Each row was made from one small tree. The marks that hang from a mark follow it in brackets, in the order of their numbers. Every link used is in the known rows. Write each row's tree.
Known rows
K_264{K_605{K_285{K_106{K_11}}}}: [ 36.7 -10.5 -49.2  22.8 -27.0  15.7  14.3  -2.3  17.9 -13.0  29.3   0.8
  12.9  18.3   9.5 -21.9 -40.5   3.1 -28.3  -6.1  37.2  -5.6 -21.9   7.6
 -31.8  47.4   0.4  22.6 -26.1]
K_200{K_370}: [ -5.4  -1.0  -5.4  -2.5  22.2   8.2   2.9 -25.0   9.0  -7.9  -1.9 -13.1
  14.4   7.9  23.2  -5.4 -41.8  17.9   1.0  -8.2  18.1   6.0  15.6   1.5
 -13.1  22.1  -2.3 -23.5  12.6]
K_214{K_855{K_567}}: [-11.5   6.8   4.6 -23.0   5.6  -4.5  -4.7  -3.1  15.6 -17.1  10.3 -18.3
  13.8 -17.7  21.9 -15.8 -26.6  -0.8  12.9 -12.2  -1.6  10.3  11.2   0.2
   2.5  -0.3 -13.0 -12.4   7.7]
K_4{K_106{K_11{K_551{K_22}}} K_567{K_855}}: [ -1.5  -7.5 -21.2  15.9  24.6   0.3  -4.9  -2.2   6.4  11.4   0.8  35.6
  18.0 -33.9  -7.3 -13.4  26.8 -23.6 -18.1 -12.5  17.1 -38.3  12.8  22.5
   6.8 -25.8 -31.5  12.1 -12.3]
K_4{K_567}: [  9.3   3.2 -20.2   0.3  18.8   3.3 -11.9  -7.7   3.1 -11.2   8.6  -5.5
  10.5  -0.7  21.9  -9.8 -18.2  -0.6  -4.3 -17.3   9.9  -3.7  13.2  12.6
  -1.4  -3.3 -13.8  -9.7   6.1]
K_395{K_370{K_214}}: [ -8.9  -0.1   2.4  -4.4  24.2   3.4   4.8 -35.9  10.0  -8.9  -1.5 -18.5
   6.7  19.9  37.3   2.0 -39.0  26.9  14.3   5.3  10.3   9.7  17.4   1.2
 -11.6  19.6   0.6 -22.6  12.6]
K_214{K_855{K_11{K_106} K_567}}: [ -6.6  -1.4   9.0 -32.9  -0.1  -6.3  -7.4  11.1  21.1 -11.4  -2.5   0.0
  16.8 -23.6  11.1  -8.5 -10.6  -0.5  22.3  -2.6   3.2   0.6  13.8  10.0
  15.3  -3.2 -19.4  -1.4  -0.6]
K_285{K_106{K_4 K_11}}: [ 22.3  -4.9 -27.5  11.4 -11.1  12.1   4.2 -21.5  31.3   6.6  20.3  22.1
   7.4  -4.4   1.8 -28.8 -18.8  -6.6 -16.7   2.9  18.0  -7.2   1.8  -0.1
 -15.9  14.3  -8.0  19.5 -11.4]
K_285{K_106{K_4{K_567} K_11}}: [ 23.6  -5.3 -27.2  12.4  -6.3   7.9   0.5 -19.7  31.9   8.2  22.2  19.4
   5.8  -7.0   4.5 -26.6  -7.7  -9.9 -19.4   0.6  16.4 -12.6   7.7   6.3
 -11.9   3.6  -9.7  19.3 -10.9]
K_855{K_11{K_106} K_567}: [  4.2 -11.1 -10.5 -34.4  -8.0   1.5 -15.6  24.4  13.2  -4.4 -17.6  18.6
  14.4 -15.5   5.6  -7.6  -4.5   8.1  16.6   0.2  17.8 -14.8  15.6  24.1
  19.2  -2.1 -19.7   2.6  -7.4]
K_395{K_370{K_214{K_855}}}: [-14.4   2.2  13.3  -8.8  25.4  -1.2   7.7 -37.4  15.8 -10.7   3.2 -25.0
   7.8  13.0  37.9   3.1 -36.7  23.0  19.4   5.8   4.2  14.0  18.3  -2.0
  -8.9  15.9  -0.3 -23.0  14.2]
K_855{K_11 K_567}: [  5.8  -4.3  -7.8 -37.9  -7.9   0.8 -14.9  21.0  11.3  -6.2  -8.5  -1.5
  11.2 -13.9  22.1 -12.4 -13.3  11.4   8.8  -1.9  16.1 -11.7  14.4  20.5
   9.0  -4.8 -20.0  -3.6  -3.1]
K_214{K_855{K_11 K_567}}: [ -5.6   3.2  11.0 -34.8  -0.2  -6.6  -6.9   8.0  19.9 -12.8   3.7 -14.6
  14.2 -22.8  22.6 -11.6 -17.4   2.0  16.8  -4.2   2.0   2.4  13.1   7.4
   8.6  -5.3 -19.8  -5.8   2.5]
K_725{K_22}: [  4.0   9.6 -31.0  -2.7  -1.3  18.5  -3.0 -27.2 -15.7 -27.6   3.5  -1.0
  24.6  22.5  26.9 -10.5 -48.6  -3.0  -7.8 -25.5   5.1   5.8  -9.3   7.5
 -15.6   8.7  -3.2  -4.7  13.6]
K_106{K_11{K_551}}: [ 16.8  -7.7 -22.2   4.8  -0.1   8.7   7.1  -7.5   6.4  -4.8  -3.5  34.2
  20.5  -6.3  -7.8 -17.2 -15.0   0.1  -3.7  -2.3  24.6 -16.9  -1.1   5.2
 -15.1  19.4  -9.8   7.6  -2.2]
K_551{K_11{K_106{K_4{K_567{K_855}}}} K_22}: [ 11.5  11.2 -10.9  30.7  -8.3   9.5  10.1  -0.7  -2.5 -15.1   7.7  60.0
  30.8   3.3 -25.7 -18.3 -30.8   0.6 -36.1 -19.0  23.4 -18.0  17.6   9.6
  -0.9   2.5 -12.9  24.6  -1.5]
K_497{K_725{K_22}}: [ 11.8  21.9 -40.5  -5.4  -0.6  26.4  -8.8 -36.7 -15.9 -22.5  -5.3 -15.9
  27.5  32.1  40.0  -4.9 -42.6  -7.1  -6.5 -33.0   1.5   5.6 -24.7   5.6
 -13.3  21.9   7.3 -11.5  27.3]
K_567{K_855{K_11{K_106{K_4}}}}: [ -1.9  -4.5 -16.1  -1.2   9.0   9.2  -8.7   3.9  13.2   6.4  -7.0  17.1
   9.7 -26.6   4.9 -18.1   1.2  -8.6   9.1  -8.7  18.9  -8.4  12.9  12.6
  18.0   0.2 -25.2  -3.8  -5.4]
K_214{K_855{K_11{K_106{K_4} K_551{K_22}} K_567}}: [ -6.6  -4.9  12.4 -27.1  -6.7 -14.6   2.7  13.9  21.5  -8.6  -6.3  22.4
  23.0 -28.3  -9.1 -10.4  -5.4  -5.6  11.0  -5.2   6.0 -11.1  14.2  13.8
  16.4  -9.0 -18.0   6.3  -4.9]
K_200{K_370{K_214{K_855}}}: [-15.7   0.2  16.6  -9.9  28.6  -4.2  13.1 -29.6  15.1  -7.5   0.4 -29.1
  11.1   9.1  28.8   6.2 -36.6  21.8  17.6  -1.0   6.5   9.9  21.5  -2.3
 -10.0  18.6  -1.4 -31.9  15.3]
K_106{K_11{K_551{K_22}}}: [ 15.6  -5.3 -17.8   8.3  -6.1   5.4   9.2  -4.0   2.7  -6.9  -3.6  46.9
  26.4  -5.9 -14.5 -17.4 -20.4  -0.1 -14.7  -5.7  24.7 -20.2  -1.5   5.2
 -18.6  15.9  -6.9  14.0  -4.8]
K_605{K_285{K_106{K_4{K_567{K_855}} K_11{K_551{K_22}}}}}: [ 31.4 -13.8 -33.2  31.8 -21.2   0.6  12.7  -9.4  26.0   5.9  30.5  27.4
   8.3  -4.6  -1.3 -20.7 -18.9  -4.4 -24.6  -7.9  34.5 -25.2  -3.0  13.4
 -16.0  15.3 -10.7  25.4 -22.6]
K_214{K_855{K_11{K_106{K_4}} K_567}}: [ -5.5  -2.9  11.2 -30.1  -1.6  -6.8  -4.0   7.7  25.3  -8.9  -1.6  -0.5
  14.0 -25.1   5.3 -11.6  -6.1  -3.8  19.9  -4.3   3.3  -1.2  16.3  12.3
  15.9  -8.2 -19.6  -0.7  -2.6]
K_4{K_106 K_567}: [  1.3  -1.3 -22.3   4.7  29.7   4.5 -11.6 -10.7   4.4  -3.3   7.4   3.6
  12.4 -10.2  11.4  -6.1  -2.5 -11.1  -7.6 -14.9   7.6 -16.8  10.1  18.5
   3.6 -16.3 -27.3   0.9  -4.8]
K_370{K_214{K_855{K_11{K_106 K_551} K_567}} K_395}: [-16.9  -6.9  28.6 -25.0  25.6 -26.9  15.8  -8.8  13.8  -1.5  -7.5 -22.7
   9.3   4.8  11.6   8.7 -10.1  23.8  42.7  10.9  -3.5   1.6  27.5  10.6
   9.1  10.3  -9.6 -24.9  11.6]
K_285{K_106{K_4{K_567} K_11{K_551}}}: [ 23.2  -8.8 -28.8  12.9  -6.9   2.7   5.2 -16.2  30.8   9.7  17.2  33.2
  11.0 -11.2  -4.8 -24.9  -2.9 -11.5 -20.7   2.1  19.3 -19.9   6.3   7.5
  -8.9   4.9 -10.2  21.2 -11.5]

Write each row's tree
[ 13.7 -12.9  -9.2  -6.7  -5.5  -4.9   3.2  13.2  10.6  -1.6 -17.3  56.4
  26.3 -12.5 -26.3  -4.9  -2.9  -2.8  -3.5  -4.1  22.9 -27.6  10.3  23.6
  13.6  -1.5 -17.2  16.8 -12.3]  K_855{K_11{K_106{K_4{K_567}} K_551{K_22}}}
[ 15.7  10.3 -10.1  28.1 -10.5   9.5  11.6  -2.3  -3.0 -19.5   8.0  60.0
  32.2  11.2 -27.5 -15.6 -37.9   4.6 -36.6 -17.8  22.7 -16.3  15.7   9.3
  -5.5   5.6  -9.5  27.6  -1.5]  K_551{K_11{K_106{K_4{K_567}}} K_22}
[ 19.3  -5.1 -27.8  14.5  -3.4   7.8  -1.6 -18.0  32.6  12.7  22.1  19.4
   4.1 -15.2   6.1 -29.1  -0.2 -14.3 -18.9  -0.5  17.1 -14.4   9.6   6.4
  -7.2  -0.2 -13.0  17.2 -11.2]  K_285{K_106{K_4{K_567{K_855}} K_11}}
[-17.7  -5.2  31.7 -22.6  21.8 -29.5  17.3  -6.5  11.2  -2.9  -7.8 -13.7
  13.4   5.5   7.0   9.1 -13.6  23.5  34.9   8.6  -3.3  -0.4  27.2  10.5
   6.8   7.4  -6.9 -20.5  10.2]  K_370{K_214{K_855{K_11{K_106 K_551{K_22}} K_567}} K_395}
[ -0.4   1.9   6.7 -21.2   5.0  -6.5   3.3  -0.3  16.5 -12.6   2.0   5.3
  22.1 -18.3   9.3  -8.0 -22.7  -0.8  14.4  -2.0   5.9   0.5   3.8   1.9
   4.4   8.4 -18.8  -0.8   2.1]  K_214{K_855{K_11{K_551}}}
[-11.7  -6.8  28.7 -12.5  29.0 -24.1  22.6 -20.1  16.0  -0.4  -4.7 -19.3
   8.4   9.2   3.4   7.5 -12.7  19.4  39.2   9.5  -2.6   3.5  24.6   7.9
   5.0  12.7  -9.1 -22.3  10.1]  K_370{K_214{K_855{K_11{K_106{K_4} K_551}}} K_395}
[ 14.9 -10.6 -12.2  22.0   0.1  -3.1  11.4  -7.8  16.8   9.0   2.0  41.8
  13.9 -24.8 -24.8 -26.9  19.0 -21.2 -26.1 -15.9  23.3 -35.3  18.1  20.5
  -4.8 -20.1 -15.3  13.3  -9.8]  K_106{K_4{K_567{K_855}} K_11{K_551{K_22}}}
[-14.8  -0.8  17.9 -21.4  19.8  -5.2   4.0 -26.2  19.5  -7.7  -1.9 -25.9
   6.9   6.7  40.2   3.4 -27.5  24.6  22.2   9.8   5.5   7.6  23.4   4.9
  -2.5   7.7  -3.8 -21.3  11.4]  K_395{K_370{K_214{K_855{K_11 K_567}}}}
[ -7.4  -4.9   7.4 -32.6  -1.2 -11.8  -1.8  13.7  20.2  -9.6  -7.4  13.5
  21.9 -28.1   1.2  -6.9  -6.2  -1.8  21.1  -1.0   5.7  -6.9  12.1  11.5
  18.2  -1.3 -19.2   0.8  -1.7]  K_214{K_855{K_11{K_106 K_551} K_567}}
[  8.1  -9.5 -20.9  10.2   9.9   6.8  -2.2 -10.0  13.6  -5.9  -3.4  25.0
  11.6  -3.5 -15.9 -11.8  -7.2  -8.6   4.7 -15.5  13.5  -6.1  13.9  15.8
   9.9   1.3 -11.8   1.6  -4.5]  K_11{K_106{K_4{K_567}}}
[ -3.2  -6.7 -14.6   1.9   4.1   1.9  -2.4  10.1   9.8   6.7 -12.1  40.3
  19.3 -30.0  -9.7 -16.8   2.4 -10.4   0.2  -9.7  21.5 -18.1  11.0  13.8
  18.5  -0.5 -22.9   2.3  -7.9]  K_567{K_855{K_11{K_106{K_4} K_551{K_22}}}}
[ 15.4 -12.6 -16.7  18.7   5.8   0.3   8.9 -11.7  20.7  10.9   2.7  29.0
   8.2 -25.1 -17.9 -26.3  24.4 -20.6 -14.8 -12.8  23.7 -31.9  18.5  20.6
  -1.4 -16.3 -18.4   7.8  -7.4]  K_106{K_4{K_567{K_855}} K_11{K_551}}
[ 32.1 -15.3 -35.7  29.4 -17.3   2.8  11.1 -12.1  28.3   7.0  30.4  18.7
   4.3  -4.7   3.3 -20.2 -15.3  -4.5 -17.3  -5.7  34.8 -22.7  -3.0  13.4
 -13.3  17.5 -13.2  21.7 -20.9]  K_605{K_285{K_106{K_4{K_567{K_855}} K_11{K_551}}}}
[-20.3  -1.9  26.4  -8.3  40.4 -12.5  18.3 -37.3  14.1  -3.0   0.0 -41.9
   8.4  17.2  28.2   8.0 -35.5  29.9  25.2   3.4   4.0  13.4  29.9  -0.7
 -11.2  22.5   1.3 -39.3  21.9]  K_200{K_370{K_214{K_855} K_395}}
[-11.9   0.5  16.7 -14.5  22.7  -2.4   6.3 -31.9  17.8  -8.4  -0.4 -23.1
   8.0  10.7  38.3   4.7 -32.0  24.1  21.2   9.8   5.9  10.1  19.5   1.7
  -6.2  13.8  -3.3 -20.0  11.5]  K_395{K_370{K_214{K_855{K_11}}}}
[ -0.5  -5.9 -22.6  13.0  30.2   8.0 -11.6  -8.3  10.3  11.0   6.0  13.4
   9.0 -30.5   7.7 -14.8  25.9 -22.2  -9.5 -11.8  14.6 -28.9  14.7  20.9
   6.1 -24.6 -34.0   5.7  -9.6]  K_4{K_106{K_11} K_567{K_855}}
[ 16.2   6.8 -19.1  21.4  -2.2  18.9  10.2 -11.0   4.2 -16.5   7.0  36.5
  21.7  11.8 -15.3 -16.6 -34.8   7.0 -11.8 -10.1  23.2  -5.9  11.9   5.2
  -1.0  20.7 -14.4  15.5   2.8]  K_551{K_11{K_106{K_4}}}
[ 23.2  -8.4 -13.6  14.5   3.9   8.1   4.2 -18.6  21.1   1.6   9.3   8.9
   3.2  -7.7  -6.8 -24.5   7.1 -12.7 -13.8 -12.9  19.4 -19.6  17.7  18.6
 -12.3 -13.6 -14.0   7.7  -6.1]  K_106{K_4{K_567} K_11}
[-20.6  -4.7  30.9 -20.8  34.8 -16.5  14.8 -25.8  17.4   0.1  -4.8 -42.3
   7.5  11.2  30.4   8.4 -25.9  31.6  27.8   7.1   5.2   7.0  34.3   6.7
  -5.1  14.2  -2.2 -37.3  19.1]  K_200{K_370{K_214{K_855{K_11 K_567}} K_395}}
[  2.1  -2.4 -16.4   0.8  15.2  -4.0 -12.2  10.0   5.0   1.7  -4.3  25.8
  17.3 -23.9   6.2  -9.4   7.8  -9.8  -5.3 -13.9  15.9 -21.3  18.6  20.6
  16.8 -13.5 -22.0  -1.0  -1.8]  K_4{K_567{K_855{K_11{K_106 K_551{K_22}}}}}
[ -4.3  -5.0 -16.6  -1.4   5.6   2.5  -5.4  13.1   5.7   4.7 -13.2  40.8
  21.6 -28.8  -4.2 -13.3  -2.6  -6.5   3.3  -7.8  21.2 -16.1   8.0  11.6
  17.9   4.6 -22.9   1.0  -6.0]  K_567{K_855{K_11{K_106 K_551{K_22}}}}
[  1.5  -9.2 -22.1   9.0  -2.5  -2.5   7.6   6.2  -2.8 -11.4 -17.6  75.6
  37.8  -5.3 -36.6  -4.8 -25.8  -0.9  -5.3 -11.3  20.1 -16.7  -1.8   7.8
   6.6  21.3  -4.8  12.8  -5.7]  K_11{K_106 K_551{K_22}}
[-16.7  -4.6  29.8 -25.5  26.4 -23.8  12.2 -11.6  14.5  -2.8  -4.4 -32.8
   5.6   7.6  18.8   7.9 -13.4  24.8  44.0  10.1  -5.0   6.8  28.6   9.5
   7.0   8.7  -9.2 -26.5  11.9]  K_370{K_214{K_855{K_11{K_106} K_567}} K_395}
[  5.3 -13.2 -17.8  16.0  -0.4  -8.3  10.5   1.8   5.9  -4.5 -13.2  71.9
  30.6 -10.7 -45.7  -8.7  -5.5 -11.8 -13.3 -17.0  18.8 -25.9  10.0  19.1
  12.0  -0.1  -7.7  15.0  -9.4]  K_11{K_106{K_4{K_567}} K_551{K_22}}
[  1.1 -12.8 -18.3  18.8   2.3  -8.5   9.3   3.5   6.5  -0.3 -13.8  71.9
  29.2 -18.9 -43.6 -11.3   1.6 -16.0 -12.9 -18.8  19.1 -27.1  12.4  19.0
  16.1  -4.3 -11.0  12.7  -9.5]  K_11{K_106{K_4{K_567{K_855}}} K_551{K_22}}
[  5.0  -0.7 -15.5  12.5  15.3   2.9  -2.8 -15.2  15.7   0.9  10.0  -5.2
   1.7 -14.8   6.2 -23.8  -1.3 -14.6  -9.1 -23.3  11.4  -7.3  20.9  15.6
   4.6 -17.4 -18.4  -9.5  -0.2]  K_106{K_4{K_567{K_855}}}
[-10.0  -1.8  15.4 -28.1   9.8 -11.1   5.0  -0.2  16.3  -9.7  -3.5 -13.5
   9.7  -4.3  19.3   5.0 -15.2  13.0  33.2   4.1  -1.6   1.5  16.9   7.1
   9.0   3.5 -12.6 -15.4   3.0]  K_370{K_214{K_855{K_11{K_106} K_567}}}
[-17.8   1.2  14.5 -14.8  22.4  -4.3   4.9 -31.8  17.1  -9.9   1.2 -27.5
   6.8   9.0  40.1   1.7 -32.1  23.3  19.8   5.1   3.5  11.6  22.1   1.3
  -5.7  10.5  -0.7 -24.6  13.9]  K_395{K_370{K_214{K_855{K_567}}}}
[ 19.4 -10.2 -11.7  17.4 -10.3   3.1  19.1 -13.0  14.9   0.1  -0.4  45.7
  18.6  -9.4 -30.9 -26.1  -7.4 -10.3 -22.0 -11.1  24.4 -26.0   6.2  11.5
 -16.7   0.5  -8.2  17.3 -10.4]  K_106{K_4 K_11{K_551{K_22}}}
[-15.9  -8.6  30.6 -22.1  24.4 -28.4  19.1 -11.8  17.8   0.8  -6.5 -23.3
   6.7   3.4   6.2   6.0  -5.9  19.8  40.3   8.8  -3.6  -0.2  30.4  12.9
  10.1   4.8  -9.8 -24.0   9.8]  K_370{K_214{K_855{K_11{K_106{K_4} K_551} K_567}} K_395}
